What can hang from each mark:
pomi: nofud
bego: nofud pinek
gibiv: kigon sunor
zeda: nofud pinek
sunor: pinek
nofud: kigon zeda
pinek: bego kigon sunor
kigon: nofud pinek

Each row was made from one small tree. The marks that hang from a mark follow it in brackets, in alphabetical order. Every link used is in the known rows. Write each row's tree.
Known rows:
gibiv(kigon sunor(pinek(bego))): [ 41 -36  17  10 -28  11   2 -27  -4  21  25   7 -12   2 -13  10  22  15
 -17   8   1 -16 -13]
pinek(kigon(nofud)): [ 31  -5   5   6 -24  21  22 -28 -26  29   2   8 -12  17  -2  -7   8  18
 -24  -4  -8 -21  -2]
nofud(kigon(pinek(bego sunor)) zeda): [ 50 -22  -1  14  -5   9 -14 -30 -19  27  -4   5 -17  12  -6  10  23  31
 -24   5 -11 -11  -7]
sunor(pinek(bego kigon)): [ 38 -19   4  18 -26  16  11 -25  -8  20  13  10   0  16 -17  -3  14  37
 -20   6 -10 -23   5]
nofud(kigon(pinek)): [ 51 -17 -13   2 -23   9  -1 -28  -9  24  -5  11  -8  15  -5   0  16  22
 -14   1  -1 -15  -4]
nofud(kigon zeda(pinek(bego))): [ 42 -22 -16  16  -3   5  -4 -29  -1  17  -4   5 -13  11  -9   2  18  39
 -20  -7 -12 -13  -5]
pomi(nofud(kigon)): [ 25 -15   8   3 -25  17   9 -24 -23  25  -6   0 -14  11  -1  -6   6   4
 -22 -11 -14 -10  -9]
bego(pinek): [ 41 -11  -9  13 -16   4   4 -20  -1  21  -1  12  -5  12 -12  -6  16  29
 -16  -8  -4 -17 -18]
bego(nofud(zeda) pinek(kigon sunor)): [ 60 -16  12  17  -3  15  -9 -36 -26  35 -13   6 -25  28  -2  -7  20  27
 -33   2 -11 -30 -28]
kigon(nofud(zeda) pinek(bego sunor)): [ 45 -16 -11  24  -7   2   8 -27 -28  32   4   3 -10  10  -6  13  24  33
 -34   2 -11 -12  -6]
pomi(nofud(kigon(pinek(bego sunor)) zeda)): [ 42 -26   9  18 -10  10  -4 -29 -32  29  -6  -2 -19  11  -6   7  16  16
 -28   0 -14 -10 -10]
kigon(nofud(zeda) pinek(sunor)): [ 50 -12 -16  19  -9   5   9 -22 -25  33  -4   7 -18   6  -5   5  26  27
 -30   3   2 -13 -18]
zeda(nofud pinek(sunor)): [ 28  -6 -34  26 -17  11  20 -15 -17  20   4   9 -14  -2 -20   2  19  29
 -29   1 -12 -25 -20]
pomi(nofud): [ 21 -15  -4  11 -20  12  16 -17 -20  23   2  -1 -12   2  -3  -7   8  13
 -25 -12  -7 -10  -9]
gibiv(kigon(nofud pinek(bego sunor))): [ 40 -24   2  15 -21   3  14 -41 -30  29  11   5  -6  15 -11  13  16  16
 -26   0 -10 -18 -10]
gibiv(kigon(nofud(zeda)) sunor(pinek)): [ 47 -29  13   9 -24  11   8 -27  -9  26  11   7 -26   0  -6   6  24  10
 -20   3  13 -15 -26]
gibiv(kigon(nofud) sunor(pinek(bego))): [ 37 -30  19  11 -33   9  16 -31 -14  24  23   6 -10   8 -10  12  21   7
 -24   5  -3 -15 -11]
nofud(kigon zeda(pinek)): [ 45 -17 -21  11  -5   7  -4 -25   0  19 -12   9 -20   6  -8  -4  19  35
 -17  -7  -1 -13 -16]
bego(nofud pinek): [ 53 -13 -11  13 -17   4   3 -30  -8  28  -4   6  -4  28   1  -8  16  25
 -28 -11 -11 -24 -17]

Write each row's tree:
[ 47 -32   9   5 -27   4  13 -37 -22  29  21   5 -11   9  -6  18  21   4
 -23   3   0 -14  -8] | gibiv(kigon(nofud pinek(bego)) sunor)
[ 28 -10 -17  25 -18  13  15 -27 -23  20   4   7  -9  10 -20  10  16  25
 -32   1 -30 -25  -8] | zeda(nofud(kigon) pinek(bego sunor))
[ 44 -21 -22  16 -16   3   8 -36  -9  22   2   3   1  23  -4   0  16  30
 -31  -8 -23 -22   1] | zeda(pinek(bego(nofud(kigon))))
[ 39 -12  -9  21 -20   3  17 -26 -30  32   9   6   1  12  -8  13  21  24
 -34   4 -16 -14  -2] | kigon(nofud pinek(bego sunor))
[ 43 -19 -12  20 -14   4   2 -22 -19  27  11   6  -2   7 -13  11  22  34
 -27   8 -12 -14  -2] | kigon(pinek(bego sunor))
[ 54 -19 -16  13  -4   9  -8 -33 -15  29 -14   3 -22  19   3  -4  21  26
 -34  -5 -12 -21 -21] | bego(nofud(kigon zeda(pinek(sunor))))
[ 34 -18  -6  22 -11  11  10 -27 -20  24   9   9  -7   7 -22   2  18  37
 -26   9 -19 -23  -6] | zeda(pinek(bego kigon sunor))
[ 34 -14 -14  19 -19   7  26 -32 -19  23   8   8   1  16 -16  -1  12  33
 -26  -3 -17 -24   2] | zeda(pinek(bego kigon(nofud)))
[ 58 -24 -22  19  -8  -1  -1 -32 -10  27   5  -1  -7  21   2   5  20  38
 -31  -5  -7 -18   4] | kigon(pinek(bego(nofud(zeda))))
[ 41 -19  16  18  -3  21  -3 -35 -34  34   4  -3 -22  24   3   1  17  29
 -40   2 -26 -25  -2] | pinek(bego(nofud(zeda)) kigon sunor)
[ 37 -22 -10  14 -10   8   4 -25 -14  20 -13   1 -21   5  -8  -6  12  19
 -22 -10  -5 -12 -18] | pomi(nofud(kigon zeda(pinek)))
[ 42 -20 -12  23 -23   5   9 -26  -3  22  12   3   4  22  -3  -2  18  35
 -31  -1 -15 -22   3] | sunor(pinek(bego(nofud)))
[ 57 -15  -4  20  -1   6 -10 -29 -16  32 -10   4 -20  21   1  -3  24  29
 -34  -5 -10 -22 -31] | bego(nofud(zeda) pinek(sunor))
[ 34 -22  -3  21  -4  13   8 -21 -26  26  -7   2 -26  -1 -15  -7  15  24
 -27   1  -5 -19 -24] | pomi(nofud(zeda(pinek(kigon sunor))))
[ 48 -22  12   7 -31  21   6 -13  -7  26  13  13 -17   1 -11  -3  24  19
 -18  17   7 -19 -13] | gibiv(sunor(pinek(kigon)))
[ 33  -7  13  13  -9  24  10 -24 -37  35  -4   5 -27  11  -4  -3  16  21
 -31   4 -10 -19 -16] | pinek(kigon(nofud(zeda)) sunor)
[ 43 -11  15  14 -16  17   1 -26 -22  30  -3  15 -13  15 -18  -5  17  26
 -19   7 -10 -24 -25] | bego(pinek(kigon sunor))
[ 44 -28  -1   6 -14   6  10 -32 -12  25   8   5 -28  -3  -6   7  23  10
 -21  -2   8 -14 -27] | gibiv(kigon(nofud(zeda(pinek))) sunor)
[ 37 -22 -10  18  -7  10  12 -24 -18  22  -7   2 -23   3 -13 -10  12  26
 -22  -6   0 -18 -16] | pomi(nofud(zeda(pinek(kigon))))
[ 31 -25   2  25  -3  11   9 -25 -28  25   0   0 -21   1 -16  -2  14  27
 -31   0 -15 -17 -14] | pomi(nofud(zeda(pinek(bego kigon sunor))))
[ 45 -12   0  17 -22  17  16 -23 -12  25  -1  10 -15  14 -11  -8  16  32
 -21   4   3 -23  -9] | sunor(pinek(kigon(nofud(zeda))))
[ 45 -23   3  12 -11  12  -5 -25 -30  29 -13   1 -25   6  -5   2  16  12
 -26   1  -4 -10 -20] | pomi(nofud(kigon(pinek(sunor)) zeda))
[ 44 -18 -13  14  -2  10  -8 -24  -9  23 -13  10 -24   3 -10  -2  23  33
 -23   1  -7 -14 -24] | nofud(kigon zeda(pinek(sunor)))
[ 42  -8 -20   9 -29  15  14 -27 -18  21  -2   9 -13  15  -8   3  12  17
 -20  -3  -7 -23  -4] | zeda(nofud(kigon(pinek)))
[ 37 -24   2  10 -25   7   8 -32 -25  25   0   1  -4  16  -8   4   9  11
 -23  -4 -15 -12   0] | pomi(nofud(kigon(pinek(bego))))
